Each row comes from the steps of one path. Every step used is in the known rows, and no mark comes twice. Write the path behind each row, first mark first.
Known rows
bimi -> zeranob -> vasi -> raled: .25; .13; -.14; -.18; -.01; .02; -.18; .25; .16; -.20; -.27; .23; -.02; .08; -.05; .20; -.22; .23; -.17; .26; .15; -.22; -.40; -.35; .12; .17; .56
zeset -> raled -> susi -> seduv: -.13; -.11; .14; -.15; -.02; .06; .35; -.13; -.38; .02; .12; -.68; -.02; .19; .02; -.06; .39; .01; -.05; -.12; -.12; -.13; .08; .33; .04; .24; .12
siruz -> raled -> susi -> zeranob -> bimi -> sudub -> seduv -> mivo: -.19; .02; -.03; .31; -.29; -.05; -.18; -.10; .04; -.02; .14; .16; -.02; -.01; -.35; .05; .04; -.02; .19; .18; -.10; .19; -.07; -.15; -.10; -.24; -.40
vasi -> zeranob -> bimi -> sudub -> seduv -> mivo: -.11; .26; -.07; .16; -.05; -.16; -.26; -.06; .23; .19; .15; .27; -.11; .03; -.27; .13; -.05; .05; .23; .22; -.02; .38; -.37; -.30; .03; -.34; -.22
zeranob -> bimi -> sudub -> seduv: .46; .03; -.03; .14; -.09; .03; -.21; -.08; .03; .35; -.16; -.32; -.27; .00; -.17; -.01; -.02; .45; .27; -.02; -.31; .01; -.52; -.06; .05; -.17; .05
vasi -> zeranob -> bimi -> sudub: .53; .19; -.05; .37; -.20; -.28; -.03; .23; .16; -.18; -.10; .28; -.22; .02; -.13; .45; -.26; .30; .20; .03; -.07; .15; -.37; -.24; -.11; -.26; .46
zeranob -> bimi -> sudub: .59; .13; -.02; .43; -.26; -.18; .07; .26; .05; -.09; -.16; .17; -.33; .02; -.23; .42; -.06; .21; .31; -.02; -.14; .22; -.26; -.18; -.10; -.30; .33
susi -> raled -> siruz: .23; -.25; .04; -.10; -.06; .19; .21; .06; -.10; -.07; .11; .12; .05; .10; .02; -.42; .19; -.17; .17; -.23; .14; -.46; .39; .12; -.22; .04; -.56
bimi -> zeranob -> vasi: .29; .27; -.09; -.13; .06; -.06; -.32; .18; .09; -.09; -.04; .03; .05; .21; .06; .36; .02; -.19; .18; .11; .07; .11; .04; -.38; -.18; .15; -.01
mivo -> seduv: .21; -.06; -.01; .07; .42; -.01; .10; .07; -.04; .40; .05; -.39; -.20; .34; .02; .50; -.32; -.33; -.02; -.07; -.04; -.03; -.12; .09; .37; -.69; .05
siruz -> raled -> vasi -> zeranob: .01; -.14; .16; -.16; .17; .25; -.29; .36; .12; -.07; .11; .03; .59; .04; .26; .13; .11; .17; -.19; .13; .23; .02; -.10; .03; -.31; -.18; .31
mivo -> seduv -> susi: -.40; .20; .00; .04; .24; -.25; -.12; -.21; .11; .43; .02; .07; -.33; -.04; .00; .28; -.11; -.13; -.03; -.14; -.01; .43; -.02; .09; .41; -.39; -.24
sudub -> seduv: .13; -.10; -.03; -.15; .32; .29; -.29; -.18; -.02; .54; .01; -.43; -.10; .10; -.03; -.29; .11; .39; .07; -.01; -.20; -.08; -.52; .08; .12; -.16; -.07
siruz -> raled -> susi -> zeranob: -.13; -.44; -.01; .16; .03; .23; .02; -.10; -.26; -.43; .21; .01; .22; .12; -.07; -.11; -.12; .03; -.22; -.05; -.08; -.53; .25; .21; -.20; .10; -.10
mivo -> seduv -> sudub: -.06; .32; -.11; .19; .42; -.18; .29; .23; .01; .58; .12; -.24; .00; .00; .06; .34; -.49; -.57; .09; -.09; .08; .45; -.19; -.18; .14; -.46; .18
seduv -> susi -> zeranob: -.34; -.05; -.17; -.02; .26; -.15; -.01; -.42; -.09; -.11; .19; .35; -.08; -.09; -.06; -.11; -.34; -.11; -.08; -.09; -.03; -.11; .13; .06; .11; .19; -.22
bimi -> sudub -> seduv -> susi -> raled: -.23; -.12; -.21; -.11; -.15; -.32; .19; -.41; -.06; -.02; -.16; .05; -.27; -.26; .03; -.30; -.19; -.14; .17; -.12; -.19; .11; -.19; .38; .14; -.19; -.07
mivo -> seduv -> susi -> zeranob -> vasi -> raled: .14; .14; -.17; -.10; .03; -.08; -.06; .14; .07; .00; -.17; .25; -.07; -.07; .10; .19; -.54; -.07; -.25; .27; .20; -.22; -.12; -.20; .29; .11; .39
vasi -> raled -> susi -> zeranob: -.09; -.29; .02; -.03; .15; .24; .03; -.13; -.12; -.40; .19; .22; .03; .16; -.14; -.14; -.26; .19; -.31; -.06; -.04; -.66; .01; .06; .11; .29; .09
sudub -> seduv -> susi: -.46; .17; -.02; -.11; .16; -.03; -.39; -.38; .13; .51; -.01; .04; -.26; -.21; -.04; -.26; .19; .37; .03; -.09; -.12; .39; -.29; .09; .23; -.01; -.32
raled -> vasi -> zeranob -> bimi -> sudub -> seduv -> susi: -.24; .28; .13; -.06; -.13; -.15; -.43; -.22; .25; .36; -.07; .15; -.15; -.27; -.04; -.03; .14; .38; .13; -.12; -.12; .46; -.21; -.04; .13; .07; -.23
vasi -> raled -> susi -> seduv: -.08; -.12; .17; -.03; .05; .11; .29; -.18; -.10; -.12; .10; -.40; -.19; .15; -.04; -.09; .13; .05; -.15; .09; -.15; -.24; -.08; .32; .24; .41; .33
bimi -> sudub: .34; .12; -.15; .20; -.10; .02; .04; .15; -.03; .04; .01; .14; -.29; .01; -.25; .35; -.11; .23; .39; -.10; -.26; .27; -.70; -.04; -.08; -.38; .37
siruz -> raled -> zeset: -.05; -.32; -.29; .09; -.08; .52; .26; .19; -.25; -.14; -.20; -.30; .52; -.14; -.02; -.15; .43; .07; -.04; -.12; -.05; -.08; .15; -.06; -.51; -.08; -.21
zeset -> raled -> vasi -> zeranob -> bimi -> sudub -> seduv -> susi: -.28; .27; .08; -.18; -.22; -.19; -.36; -.16; .08; .39; -.14; .03; -.05; -.29; -.02; -.02; .23; .47; .10; -.20; -.07; .43; -.24; -.06; .08; .01; -.21

Write each row's path
-.17; -.02; .16; -.37; .18; .01; -.16; .11; .20; -.12; .13; .24; .37; -.03; .29; .00; -.02; -.05; -.13; -.01; .21; .07; .01; .10; -.07; -.04; .15
seduv -> susi -> raled -> vasi -> zeranob
-.12; -.25; .14; .16; -.06; .09; .28; -.15; -.24; -.15; .12; -.60; .00; .11; .03; -.06; .27; -.10; -.06; .10; -.18; -.11; .17; .46; -.07; .21; .16
siruz -> raled -> susi -> seduv
.21; .03; .29; .08; -.03; -.24; -.10; .22; .26; -.20; -.14; .24; .17; .00; .23; .09; .10; -.02; -.20; .09; .32; .05; .57; -.13; -.07; .01; .08
seduv -> susi -> raled -> vasi -> zeranob -> bimi
-.15; -.08; -.18; -.04; -.20; -.49; .13; -.37; .06; -.15; -.20; .14; -.21; -.26; .11; -.24; -.30; -.10; .05; -.05; -.09; .04; -.06; .27; .12; -.13; -.01
vasi -> zeranob -> bimi -> sudub -> seduv -> susi -> raled
-.01; -.28; -.31; -.18; .01; .33; .54; -.04; -.22; -.24; -.16; -.18; .27; -.08; .03; -.31; .22; -.27; .05; -.28; -.09; -.21; .24; .03; -.23; .05; -.29
susi -> raled -> zeset
-.35; .23; .08; .09; -.08; -.05; .09; -.01; .07; -.05; .27; .14; -.09; .09; -.15; .11; .17; -.40; .06; .34; .11; .32; .15; -.08; .10; .11; -.14
zeranob -> vasi -> raled -> susi -> seduv -> mivo
-.29; -.18; -.30; -.25; -.06; .23; .36; -.28; -.15; -.06; -.20; -.16; .19; -.25; .03; -.45; .24; -.16; .06; -.33; -.16; -.06; .21; .06; -.12; .19; -.53
sudub -> seduv -> susi -> raled -> zeset
-.08; .16; -.10; .20; -.09; -.12; -.13; -.16; .09; .13; .15; .22; -.15; .01; -.35; .08; -.10; -.11; .28; .17; -.09; .27; -.19; -.25; .03; -.25; -.36
susi -> zeranob -> bimi -> sudub -> seduv -> mivo
-.09; -.27; .06; .02; .22; .23; .00; -.16; -.17; -.30; .32; .12; .05; .21; -.09; -.11; -.12; .03; -.16; -.15; -.10; -.51; .18; .11; -.01; .22; -.16
raled -> susi -> zeranob
.11; -.10; .33; -.51; -.03; .51; -.01; .57; -.33; .31; -.04; -.39; .54; .06; .07; .08; .82; .10; .08; -.27; .20; .18; .17; .01; -.25; -.22; -.04
zeset -> raled -> vasi
-.28; .29; .04; .15; .20; -.10; .39; .03; -.06; .28; .25; -.33; .02; -.10; .05; -.04; -.10; -.43; .10; -.03; -.02; .41; -.03; .01; -.03; .27; .21
raled -> susi -> seduv -> sudub
.26; .13; .02; -.01; .04; .16; -.22; .23; -.09; -.05; .19; .08; .15; .11; .23; .12; -.07; -.30; .03; .12; .12; -.15; .44; -.17; -.21; .29; -.15
raled -> susi -> zeranob -> vasi
-.11; -.10; -.16; .00; -.24; -.41; .21; -.36; -.02; -.09; -.24; .06; -.29; -.26; .04; -.26; -.17; -.15; .13; -.08; -.14; .09; .02; .31; .13; -.15; -.08
zeranob -> bimi -> sudub -> seduv -> susi -> raled
.35; -.16; -.01; .24; -.27; .07; -.19; -.13; -.08; .09; -.13; -.35; -.11; -.02; -.18; -.05; -.06; .42; .15; -.03; -.35; -.22; -.30; .05; -.09; -.05; -.04
siruz -> raled -> susi -> zeranob -> bimi -> sudub -> seduv
.40; -.07; .29; .22; -.03; -.05; -.17; .43; .20; -.18; -.14; .06; .34; .08; .20; .19; .18; .13; -.23; .20; .33; -.03; .49; -.18; -.25; -.10; .22
siruz -> raled -> vasi -> zeranob -> bimi
-.29; .18; .00; .25; .08; -.11; .41; .07; -.13; .20; .17; -.40; .14; -.16; .07; -.04; -.09; -.43; .06; .04; -.01; .39; .01; .08; -.17; .17; .25
siruz -> raled -> susi -> seduv -> sudub
.02; .00; .17; -.04; -.03; .09; .22; -.08; -.09; -.08; .09; -.40; -.14; .12; .06; -.02; .12; -.08; -.11; .16; -.08; -.18; .06; .23; .17; .49; .31
zeranob -> vasi -> raled -> susi -> seduv
-.27; -.16; -.17; -.07; .02; -.41; .35; -.30; -.06; -.04; -.12; .01; -.25; -.09; .13; -.03; -.33; -.53; .00; -.11; -.03; .07; .15; .41; .29; -.41; -.08
mivo -> seduv -> susi -> raled
-.32; -.15; -.18; -.09; -.02; -.32; .28; -.27; -.06; -.17; -.11; .21; -.19; -.19; .11; -.26; -.10; -.29; .02; -.07; .00; .12; .08; .37; .11; -.22; -.02
seduv -> susi -> raled
.32; -.18; .20; .31; -.05; -.05; .05; .09; .02; -.41; -.09; .19; -.05; .17; -.08; .00; -.07; .14; -.32; .07; .14; -.50; .55; -.16; .05; .23; .07
vasi -> raled -> susi -> zeranob -> bimi
.04; -.11; .14; -.35; .23; .11; -.10; .20; .14; -.14; .14; .12; .42; .08; .30; .02; -.04; -.07; -.13; .02; .20; -.07; -.04; .09; -.11; -.09; .26
susi -> raled -> vasi -> zeranob
.39; .05; .11; .26; .17; -.24; -.15; .23; .25; -.13; -.10; .20; .02; .17; .14; .16; -.08; .24; -.25; .19; .29; -.08; .21; -.26; -.05; -.12; .30
vasi -> zeranob -> bimi
.09; .04; -.27; -.25; -.06; .43; .13; .18; .00; -.22; -.29; .01; .31; -.05; -.09; -.03; .17; .12; -.10; -.09; .02; -.24; -.04; -.46; -.15; .41; -.04
bimi -> zeranob -> vasi -> raled -> zeset
.03; .02; .26; -.01; -.10; .41; -.27; .39; .09; -.11; .02; .15; -.02; .14; .00; .00; .30; .43; -.26; .06; .09; -.19; -.08; -.07; .05; .17; .24
zeranob -> vasi -> raled -> susi
-.49; .11; .06; .01; -.05; -.07; .20; -.08; -.13; .02; .30; -.06; -.02; .14; -.21; .06; .36; -.32; .09; .12; .06; .34; .13; .01; .02; -.08; -.26
zeset -> raled -> susi -> seduv -> mivo
.11; .13; -.18; -.18; -.01; .03; -.20; .05; .07; .04; -.19; .25; -.03; -.15; .08; -.08; -.41; .18; -.22; .29; .15; -.25; -.24; -.20; .20; .31; .35
sudub -> seduv -> susi -> zeranob -> vasi -> raled
.22; .01; .28; .02; -.03; -.21; -.18; .12; .26; -.07; -.16; .09; .16; -.01; .23; -.02; .10; .07; -.19; .08; .25; .00; .48; -.10; -.02; .06; .00
sudub -> seduv -> susi -> raled -> vasi -> zeranob -> bimi
-.03; .01; .24; -.07; -.13; .33; -.31; .28; .13; -.28; -.01; .16; -.02; .21; -.11; .08; .27; .44; -.25; .01; .03; -.27; -.13; -.15; .06; .28; .20
bimi -> zeranob -> vasi -> raled -> susi
-.04; -.15; .05; -.17; -.13; .08; .04; -.18; -.03; .10; .07; .14; -.04; -.07; .02; -.55; .22; -.06; .17; -.28; .07; -.31; .37; .15; -.10; .18; -.80
sudub -> seduv -> susi -> raled -> siruz
.17; .33; -.19; -.04; -.07; -.12; -.28; -.04; -.03; .17; .06; .14; -.02; -.17; .17; .13; -.32; -.27; .22; .12; .00; .15; .15; -.20; -.12; .28; -.20
bimi -> sudub -> seduv -> susi -> zeranob -> vasi
